What can hang from each mark
Q_69: Q_83 Q_602 Q_739 Q_788
Q_651: Q_83 Q_788
Q_788: Q_69 Q_636 Q_651
Q_83: Q_311 Q_636 Q_651
Q_311: Q_83 Q_602 Q_739 Q_788
Q_602: Q_69 Q_636 Q_651
Q_636: Q_83 Q_602 Q_788
Q_739: Q_69 Q_311 Q_636 Q_651

Every row comes from one small tree of marks. The marks that hang from a mark follow it in brackets, in the order of their numbers. Every link used is in the known rows. Which tree was each row made from?
In the rows, 128 means zero.
Known rows
Q_311{Q_739}: [122 109 146 163 134 146 145 125 108 115 134 101 172  97 104 141 103 128
 131 143  74 145 118 133 108 138 124 152 123 124 137 132 125 141 113 131
 116 103 115 138 124 116 101]
Q_69{Q_83{Q_636} Q_739}: [125 165 150 119 123  97 131 137  89 119 149 136 133 138 101 101 100 142
 140 129 149 158 130 164  83 125 152 137 123 165 139 121 117 120 144 120
 107 140  46 133 140 130 145]
Q_739{Q_651{Q_83}}: [123 144 173 131 123 141 119 117  97 157 139 119 133 115 116 147 142 108
 126 128  82 126 139 168 102 139 122 126 161 132 149 144 133 146 116 136
 136 157 178 145 114 153 112]
Q_83{Q_636{Q_788} Q_651}: [132 144 177 113 124 100 118 129  98 119 135 116 138  79 122 101 113 138
 138 123 129 141 139 132  97 137 133 181 117 139 135 104  98 127 111 128
 113 105 125 106 120 196 153]
Q_651{Q_83 Q_788}: [131 127 165 149 118 103 121 112  82 129 152 125 143 136 131 166 137  94
 111 131 120 118 153 151 106 131 157 132 175 102 143 158 108 153  90 152
 145 154 106 110 118  97 107]
Q_83{Q_636}: [137 150 175 138 130 100 132 124  69 128 133  98 159  81 107 128 108 139
 139 139 126 159 146 164  85 134 120 167 120 131 143 119 125 139 107 131
 118 115  59 115 125 188 139]
Q_602{Q_636}: [131 121 122 113 135 169 144 124  93 149 130  82 155 107 126 174 108 136
 138 148 119 145 145 154 129 133 142 141 110 130 134 152 142 140 114 136
 121 108 136 127 131 187 163]
Q_651{Q_83}: [124 131 168 141 125 105 132 115  87 169 152 106 153 107 122 161 131 109
 134 132 103 134 148 163  89 134 150 121 152 129 148 158 114 147  94 140
 128 156 116 128 116 132 121]
Q_69{Q_83{Q_651} Q_739{Q_636{Q_602}}}: [113 144  84 111 132 151 141 138 193 113 151 117 111 167 115  81 135 141
 147 125 112 113 112  93 145 115 143  81 127 157 119 111 117 124 161 117
  95 104 240 157 149 104 156]
Q_739{Q_636{Q_83{Q_311 Q_651{Q_788{Q_69}}}}}: [129 141 162 128 105  86 124 133 132 103 109 144 111 160 116 133 164 119
  97 115 163  96 131  94 153 129 144 100 120 119 139  82 119 137 126 133
 160  72 176  65 138  77 109]
Q_739{Q_311{Q_602{Q_636{Q_83}}}}: [126 114  63 140 131 160 127 118 134 147 121  85 134  87 129 118 125 132
 102 138  99 124  99 113 184 132 134 138 124 108 118 147 160 112 138 122
 152  39 118 155 139 160 139]
Q_311{Q_788{Q_69}}: [134 117 163 149 150  97 140 134 119 111 106  87 154  95 118 146 124 122
 134 127 160 134 117 160 105 120 137 127 141 112 131 132 128 119 118 140
 158 131  65 145 119  95  89]
Q_83{Q_311{Q_602} Q_636{Q_788} Q_651}: [144 126 190 113 116  48 114 151 100 105 121 124 128  61  91  72  95 151
 110 109 123 143 116  84  95 142  86 186 106 143 122  92 103 136 133 104
 124  59  98  91 131 220 159]
Q_311{Q_602{Q_69{Q_83 Q_739} Q_636}}: [135 125  69  94 142 145 135 139 141 138 138 124  99 132 119 139  65 162
 123 134 126 149  95  99 149 116 144 127 116 149 115 163 147 118 170 127
 111 122 137 157 163 155 186]
Q_788{Q_69{Q_83} Q_636}: [139 123 134 123 143  36 149 134 113 189 110 133 132 141 126 117 139 117
 155 116 129 137 140 161 121 111 120  92  95 115 150 133 123 146 118 134
 146 239  98 118 129  68 108]
Q_739{Q_636{Q_602{Q_651{Q_83{Q_311} Q_788}}}}: [135 111 105 132 118 185 122 125 134 129 144 125 103 164 150 167 157 127
 112 144 117  97 119  95 138 132  87 123 144 127 109 125 114 142 123 125
 129 125 157 117 117 138 102]
Q_602{Q_636{Q_83}}: [123 127  97 122 128 167 141 112  83 169 137  96 145 105 138 158 121 125
 124 148 124 137 143 151 166 135 173 150 116 136 136 149 139 122 123 130
 125 100 161 136 136 154 157]
Q_69{Q_83 Q_739{Q_636} Q_788}: [107 137  84  95 110 167 136 134 186 101 155 158 113 175 144 117 116 140
 141 134 122 130 102 135 136 117 158 103 137 162 109 101 124 102 150 130
 111 167 142 168 146 135 157]
Q_602{Q_69 Q_636{Q_83{Q_311} Q_788}}: [132 113  82  93 127 170 124 119 104 166 130 133 111 101 159 174  99 146
 107 140 141 128 120 123 176 142 159 186 102 174 111 137 131  86 148 109
 120 100 172 121 138 222 157]
Q_788{Q_651}: [124 133 153 147 143 155 133 131 131 158 120 124 150 108 119 142 120 134
 157 134 142 139 142 129  99 123 124 113 114 102 153 154 127 142  98 141
 122 148 127 128 122 126 153]
Q_651{Q_83{Q_311}}: [128 133 190 132 114  89 128 129  85 162 142 125 150 106 102 156 128 115
 120 122 125 136 146 150  75 143 121 122 140 152 137 149 110 144 103 121
 128 142 103 105 119 160 113]
Q_788{Q_69 Q_636 Q_651}: [143 124 158 143 158  79 141 138 119 181  83 130 143 126 129 122 142 118
 199 113 182 122 163 117 126 109 113  64  82  69 176 143 132 173 105 146
 141 208 113  93 124  69 120]
Q_651{Q_83{Q_636{Q_602}} Q_788}: [150 142 143 153 122  76 121 109  61 112 146 101 121 118 134 112 136  98
 140 132 139 118 168 129 112 127 132 143 157 110 142 143 105 161 115 135
 128 113  81 104 123 135 113]
Q_602{Q_69{Q_83}}: [126 137 104 113 139 124 134 124 143 171 143 138 119 114 127 160  94 147
 103 140  97 162 108 148  92 120 117 148 125 153 117 155 124 104 121 132
 119 184 138 152 134 156 147]
Q_739{Q_636{Q_602}}: [127 123  93 144 142 173 150 120 158 118 134  61 148 114 137 132 147 136
 146 147  75 118 124 126 162 122 118 119 133 126 120 115 140 143 128 127
 112  98 178 158 127 168 119]
Q_739{Q_636}: [119 132 139 140 133 172 142 123 143 118 134  84 159 116 130 161 134 142
 132 142  80 129 119 153 138 129 133 129 133 120 129 106 137 138 109 141
 127 117 146 137 124 155 120]
Q_69{Q_83{Q_636} Q_739{Q_311 Q_651}}: [122 177 126 119 121 145 105 133 148 104 118 147 107 146 101  76 125 137
 123 121 117 138  94 167  97 133  95 128 134 159 124 104 152  97 164 115
 131 111  85 165 135 161 121]
Q_739{Q_69}: [118 127 137 131 131 147 131 116 162 127 122  96 160  96 123 176 150 142
 116 140  92 143 141 168 115 134 153 156 164 124 130 131 145 129 112 140
 130 139 148 144 117 170 122]
Q_69{Q_83 Q_739{Q_311} Q_788{Q_636}}: [121 132  63  98 123 106 124 138 190 134 134 184 122 174 140  79 128 116
 152 110 151 130 111 136 137 119 112  98 120 128 108 130 127 101 145 122
 126 200  96 154 144 131 138]
Q_739{Q_69 Q_311{Q_83{Q_636 Q_651}}}: [121 162 165 142 125 101 100 117 176  75 109 104 119  90 113 103 160 145
 116 119 119 143 143 126 115 131 129 156 137 106 139  86 135 102 121 130
 160  95 124 126 107 157 112]
Q_651{Q_83{Q_311{Q_739{Q_636}}} Q_788{Q_69}}: [133 113 188 166 107 105 129 125 103  69 106 120 124 161 118 167 137 105
 119 121 114  91 121 106 125 134 128  90 128 113 143 100 117 165 122 141
 167 103 100  70 122  32  48]
Q_69{Q_83}: [118 134 127 129 128 108 141 127 128 163 145 121 140 123 118 137 116 130
 111 138  99 156 119 167  89 122 131 132 131 148 126 143 118 117 111 128
 124 173 118 153 127 126 135]
Q_69{Q_83{Q_651} Q_602{Q_636} Q_739{Q_311}}: [113 150  63  89 126 157 122 142 163  98 144 167 116 197 120  95 108 137
 106 107 155 126 117 106 151 131 112  78 102 158  94 149 144 107 162 106
  98  83 145 127 151 105 185]
Q_788{Q_651{Q_83}}: [123 144 170 153 134 135 124 121 110 178 133 128 134 117 128 151 126 114
 156 126 145 126 153 126  86 126 140  90 130 102 164 170 113 153  91 146
 128 174 130 121 115  99 144]
Q_788{Q_69{Q_602} Q_651}: [133 128 150 153 148 108 138 137 112 135 105 146 140 146 131 124 130 125
 157 113 179 126 157 117 127 114 117  65 102 103 139 148 147 154 115 130
 114 155  79 104 125  54 140]
Q_602{Q_69{Q_83 Q_739} Q_636}: [128 142  74  81 139 171 137 131 129 151 143 140 107 156 130 166  79 155
 134 138 155 151 118 133 133 120 157 125 107 172 120 165 140 106 159 130
 102 147 150 148 154 164 181]
Q_69{Q_602{Q_636{Q_83} Q_651} Q_788}: [121 103  34  81 114 236 132 119  98 157 161 189 110 152 184 142 111 133
 116 152 164 145 131 113 188 135 126 165  98 150  86 148 143  94 135 112
  92 125 137 142 136 172 186]
Q_311{Q_602{Q_636}}: [138 104 115 125 139 139 144 132 104 141 124  71 149  83 114 146  98 142
 126 141 104 144 123 118 143 128 124 147 117 114 129 150 148 153 127 132
 130  84 116 138 138 179 164]
Q_739{Q_69{Q_83{Q_636{Q_602}}} Q_311}: [126 151  66 133 132 122 119 113 198 112 109  89 111 103 133  95 162 146
 109 136  94 137 114 152 118 124  93 151 139 139 104 111 146  96 147 116
 136 108 103 171 123 183 116]
Q_636{Q_602 Q_788{Q_69 Q_651{Q_83}}}: [138 105 128 153 146 105 132 118 135 187 109 104 109 120 166 109 160  98
 194 121 168  87 151 105 129 109 166  62 130 115 155 160 113 144 122 134
 128 172 156 141 111  77 116]
Q_636{Q_83{Q_311 Q_651} Q_602}: [127 130 113 124 121  96 133 133 126 160 140 128 133  97  99  85 142 123
 112 125 144 128 143  81 130 139 111 139 121 158 130 127 110 127 135  98
 106  67 219 121 138 168 138]
Q_83{Q_651{Q_788{Q_69{Q_739} Q_636}}}: [146 131 165 120 136  32 130 145 111 110 111 159 140 183 106 104 148 104
 169  99 199 103 165 109 141 117 152  77 125  84 160 126 119 175 129 150
 135 148 136  66 145  41 119]

Write each row's tree
[131 111  67 167 170 134 134 129 140 148 112 121 120 101 160  80 137 102
 168 120 171 106 140  87 195 117 116 126 110  63 152 139 112 120 139 117
 140 147 172 143 126  54 113] : Q_311{Q_788{Q_636{Q_83 Q_602} Q_651}}
[128 133  91  94 119 123 126 134 115  95 150 167 102 194 134 127 106 120
  76 118 138 130 145 101 149 126 109 129 109 126 101 150 118 134 130 124
 118 112 168  87 145  84 196] : Q_69{Q_83{Q_651{Q_788}} Q_602{Q_636}}
[144 114 182 127 112  95 118 134  77 165 122 158 117 158 125 183 146 115
 111 132 180 119 135 132  75 131 110 109 132 130 135 153 115 145 101 140
 151 169  66  87 114  88  92] : Q_602{Q_651{Q_83{Q_311} Q_788{Q_69}}}
[131 121 173 146 136 105 124 120 119 182 109 123 118 122 158 145 147 105
 180 116 165  99 147 134 112 116 179  70 130 110 165 155 110 140 104 149
 144 195 126 121 108  65 120] : Q_636{Q_788{Q_69 Q_651{Q_83}}}
[130 115 114 160 152 118 128 134 147  71 102 117 153 132 135 117 135 115
 104 109 157 120 106 155 142 124  94 109 147 105  91 130 154 102 134 122
 152  80  25 145 117  69  82] : Q_739{Q_311{Q_788{Q_69{Q_602}}}}
[150 121 106 135 134 156 123 122  88 122 139 115 124 117 138 124 129 138
 132 157 144 139 134 119 113 126  83 182 130 117 117 134 122 136 117 130
 110 108  69 128 121 178 127] : Q_83{Q_636{Q_602{Q_651{Q_788}}}}
[141 119 160 111 115 134 118 137  89 143 115 112 105 101 101 139 106 125
 108 121  91 126 123 112 121 144  80 132 125 138 132 141 149 161 148 112
 148  87 169 120 130 196 143] : Q_739{Q_651{Q_83{Q_311{Q_602{Q_636}}}}}
[103 151 119 103 118 166 127 124 227 110 127 114 110 140 129 153 154 157
 100 128  69 127 112 130 125 125 138 126 134 132 122  92 125 114 123 140
 139 143 245 139 128 129 146] : Q_739{Q_69{Q_83{Q_651}} Q_636}
[156 107  70 133 158  99 133 118 130 136 126 126 122 132 151 133 126 114
 144 133 123 121 152 103 178 116  91 152 136  81 126 148 127 155 127 135
 122 161 168 106 136 151 117] : Q_651{Q_788{Q_636{Q_602{Q_69}}}}
[140 124 153 140 130 115 122 127 101  82 110 154 123 176 128 124 150 102
  98 117 126 113 145 152 151 123 102 118 156 105 118 122 163 157 135 134
 140 123 127 108 124  80 103] : Q_739{Q_651{Q_788{Q_69{Q_602}}}}
[119 105 129 119 104 151 128 131 178  73 115 148 141  97 115 147 116 139
 111 135 110 145 120 106 100 148 108 179 136 147 109 100 132 116 134 120
 126 110 135 131 126 193 116] : Q_83{Q_311{Q_739{Q_69{Q_788}}}}
[144 119 146  89 120  46 141 159 125 156  96 123  95 119  81 110 100 146
 106 111 159 141 114  74  91 119  86  91  69 153 125 135 126 144 146 115
 145  98 146 102 149 135 172] : Q_788{Q_69{Q_83{Q_311{Q_602{Q_636}} Q_651}}}
[117 131  90 113 118 164 123 131 188 102 137 152 151 137 127 107 126 123
 148 128 164 132 112 136 116 131 137 113 157 142 106 134 142 103 134 132
 112 105  77 168 136 189 135] : Q_69{Q_739{Q_311} Q_788}
[135 146 173 124 121 148 119 120  52 177 151 130 131 101 129 155 115 137
 147 146 135 153 137 158  68 138 112 160 120 138 142 143 110 136  96 137
 116 159  54 122 109 172 125] : Q_602{Q_651{Q_83{Q_636}}}
[113 110  49 154 147 248 119 107 252 105 112  67 106 133 177 148 198 159
 125 156  62 110  98 115 197 120 117 130 150 106 109  95 166  82 141 129
 148 125 187 198  98 139  71] : Q_739{Q_69 Q_311{Q_83} Q_636{Q_602{Q_651}}}
[124 138 123  79 105  74 123 150 122 140 143 221 129 146 110  67 120 111
 156 100 198 125 156  75 147 141 135 124 107 148 136 108 102 127 149 104
 105 133 183  85 154 150 158] : Q_69{Q_739 Q_788{Q_636{Q_83{Q_311 Q_651}}}}
[139 147 192 116 110 123 113 134  42 169 143 144 127 102 113 153 112 143
 127 136 150 154 134 146  49 148  83 158 107 162 136 135 107 133 104 116
 117 133  33  96 112 193 126] : Q_602{Q_651{Q_83{Q_311 Q_636}}}
[123 134  82  94 130 156 121 130 191 169 130 196  79 125 152 132  87 144
 138 133 173 159 114  92  89 109 101 123 107 138 118 157 115  96 116 140
 118 221 155 151 136 164 192] : Q_602{Q_69{Q_83 Q_788{Q_651}}}
[119 114  54 111 123 202 138 112 231  89 124  92 121 115 169 138 164 142
 145 148  90 116 127 114 168 121 133 141 163 129  99  94 149 121 139 133
 118 121 208 174 127 210 136] : Q_739{Q_69{Q_788} Q_636{Q_602}}
[109 133 118 133 121 218 101 107 187 112 120  99 110 136 168 140 167 116
 124 124  35  80  89 165 169 141 127 119 165 127 114  98 146 105 134 133
 160 109 196 173 103 170  82] : Q_739{Q_311 Q_636{Q_788} Q_651{Q_83}}
[118 123 159 158 102 162 115 113 161  39 120 120 121 153 130 189 151 125
  86 129  69  96 120 109 144 147 135 147 163 110 129  90 124 147 127 141
 164  97 164  85 118  76  67] : Q_651{Q_83{Q_311{Q_739{Q_69 Q_636}}} Q_788}
[142 120 120 143 133  77 120 120  80 111 108 185 115 189 156  94 167  82
 116 105 135  98 162 143 219 123 116 116 136  77 136 110 156 155 146 124
 152 158 155  86 132  24  87] : Q_739{Q_651{Q_788{Q_69{Q_602} Q_636{Q_83}}}}
[140 127  87 134 163  65 147 146 149 173  98 146 106 180 131  66 146 114
 215 107 201 106 149  97 152  94 134  24  85 106 162 149 126 153 160 126
 113 220 134 133 145  16 132] : Q_788{Q_69{Q_83 Q_739} Q_636{Q_602} Q_651}
[108 118 101 140 123 184 131 108 145 128 146  96 141 114 173 146 150 128
 125 142  68 104 110 156 199 133 196 159 145 132 123  94 126  96 127 128
 136 106 184 154 122 133 112] : Q_739{Q_636{Q_83 Q_788}}
[129 105 111 168 149 133 121 135 175  81 113  79 151  68 112 107 112 133
  91 125  96 131  71 129 127 127  85 156 164  85  99 128 141 104 129 127
 169  58  59 177 122 146  91] : Q_739{Q_311{Q_602 Q_788}}
[130 167 145 112 111  66 113 144  92  51 158 200 110 200 109  66 103 127
  98 103 179 136 148 110 124 126 125 131 131 138 117 110 107 133 149 117
  98 112  80  82 148  61 170] : Q_69{Q_83{Q_636 Q_651{Q_788}} Q_602 Q_739}
[118 120 134 139 123 145 119 129 127 163 120 154 128 105 143 125 134 125
 128 126 156 116 127 115 144 137 154 144 112 138 140 126 111 101 127 110
 129 136 151 121 119 128 139] : Q_636{Q_83{Q_311} Q_788{Q_651}}
[143  99 159 161 153  73 140 141 126 102 101  76 146  72 106 119 111 127
 122 122 138 132  97 127 115 115 117 132 150  90 127 128 134 132 129 136
 166 101  56 156 126  92  91] : Q_311{Q_602 Q_788{Q_69}}
[127 128 106 113 137 171 143 135  84  96 150 130 156 170 128 137  99 135
 142 126 157 133 157 142 175 134 159 113 118 145 114 154 157 139 155 113
  81  91 108 118 146 128 172] : Q_69{Q_602{Q_636} Q_739}
[124 111  99 127 126 195 114 118 146  89 142 162 133 172 159 184 156 143
  74 143 113 130 133 144 155 135 111 173 167 104  93 138 149 120 119 139
 118 154 120 125 115 115 126] : Q_739{Q_69{Q_602{Q_651{Q_788}}}}
[152 117 131 138 143  70 139 122  92 135 109  73 132  84 144  92 143 123
 176 132 149 122 142 145 129 118 148 139 121 143 129 112 126 133 136 120
 116 107  75 137 120 166 110] : Q_83{Q_636{Q_602 Q_788{Q_69}}}
[119 139 135 115 120  92 135 153 110 104 158 186 137 186 102 106 101 134
  99 107 149 143 128 145 118 134 119 108 125 185  99 134 130 117 161  89
  85 142  76 117 144  95 146] : Q_69{Q_83{Q_311} Q_602 Q_739}
[105 132 113 132 112 170 119 118 224  39 125 130  99 168 128 150 145 141
  73 131  52 109  96  87 147 129 135 149 137 102 122  80 114 123 132 149
 155 111 242 119 131  43 111] : Q_311{Q_739{Q_69{Q_83{Q_651{Q_788}}} Q_636}}
[131 130 137 138 118  62 125 124  90 108 135 174 128 172 131 103 154  95
  97 109 167 110 159 108 164 125 153 108 140 104 130 128 125 140 123 131
 130  94 152  76 137  19 126] : Q_636{Q_83{Q_651{Q_788{Q_69{Q_602}}}}}
[134 147 160 162 134 114 100 134 136  63 107 106 112 106  96  45 125 141
 134 115 101 132 105 125 153 126 114 137 150 109 141  85 167 115 170 112
 157  69  68 163 123 142  92] : Q_69{Q_739{Q_311{Q_83{Q_636} Q_602} Q_651}}
[138  77 126 166 132 174 135 132 145  76 104 101 121 142 129 150 124 145
 115 148  81 108  68  78 161 119 105 130 116  76 124 100 142 154 130 152
 158  77  94 127 129  38  69] : Q_311{Q_602{Q_651{Q_788{Q_69}}} Q_739{Q_636}}
[121 131 120 101 110 121 126 148 170 155 120 197  97 131 123 110 105 133
 125 123 182 150 119  93  67 122  81 116  99 153 122 137 107 107 120 117
 125 197 123 127 132 155 177] : Q_69{Q_83{Q_311} Q_788{Q_651}}
[134 166 195 149 129 112 117 121  69 153 126 130 125  96 123 126 115 124
 170 124 165 137 164 128  71 127 127 109 110 106 173 145 106 155  96 141
 128 157  70  95 116 124 149] : Q_788{Q_651{Q_83{Q_636}}}
[106 146 115 142 124 178 138 120 131 114 151 112 154 148 134 134 143 135
 145 138 113 111 119 148 187 133 208 112 146 138 139 104 139 116 146 129
 117  93 173 145 142 103 118] : Q_69{Q_739{Q_636{Q_83}}}
[127 122 167 117 114 142 122 134  84 195 149 145 137 122 117 178 124 133
 116 137 129 144 124 141  67 144  95 138 126 158 129 159 111 129 101 123
 117 167 103 119 110 165 119] : Q_602{Q_651{Q_83{Q_311}}}
[126 110 127 140 129  95 136 113 105 175 123 109 145 105 154 133 157 111
 137 133 133 113 129 168 161 123 208 134 139 138 136 124 126 107 124 129
 140 145 128 144 122 102  98] : Q_636{Q_83 Q_788{Q_69}}
[127 111 130 123 132  75 141 126 134 167 122 116 126 130 146 132 139 122
 128 128 114 129 113 170 114 113 170 116 128 153 125 133 118 107 123 131
 140 195 103 157 121  95 113] : Q_636{Q_788{Q_69{Q_83}}}
[113 127 127 119 120 128 123 117 130 160 150 131 140  99 139 114 140 117
 117 127 107 120 129 128 151 138 184 164 139 142 131 124 101 104 117 124
 120 114 211 138 126 139 141] : Q_636{Q_83{Q_651} Q_788}
[118 101 119 133 122 200 126 136 141  90 127 166 145 136 122 166 117 159
  79 138  89 145 111 114 127 155  73 179 117 147  95 116 147 120 139 104
  96 114 109 120 116 128 102] : Q_83{Q_311{Q_739{Q_69{Q_602{Q_651}}}}}
[120 127 169 152 122 164 123 117 100 130 133 121 134 112 105 137 118 103
 128 132  49 125 119 140 102 145 116 140 144 126 153 131 128 148 126 135
 133 120 168 146 114 109  79] : Q_311{Q_739{Q_651{Q_83}}}
[129 116 151 129 138  98 138 131 118 132 124 112 155 138 133 128 138 123
 171 124 158 110 131 167 134 122 208 104 148 151 137 129 134 124 142 133
 117 141 100 147 128 109 107] : Q_636{Q_788{Q_69{Q_739}}}
[131 157 160  70  92  59 119 149 123 120 135 194  96 109  95  71  91 142
 108 113 174 168 133  95  40 135  65 163  90 183 114 102  88 110 124 108
 116 132 105  94 139 222 187] : Q_69{Q_83{Q_311 Q_636 Q_651} Q_788}
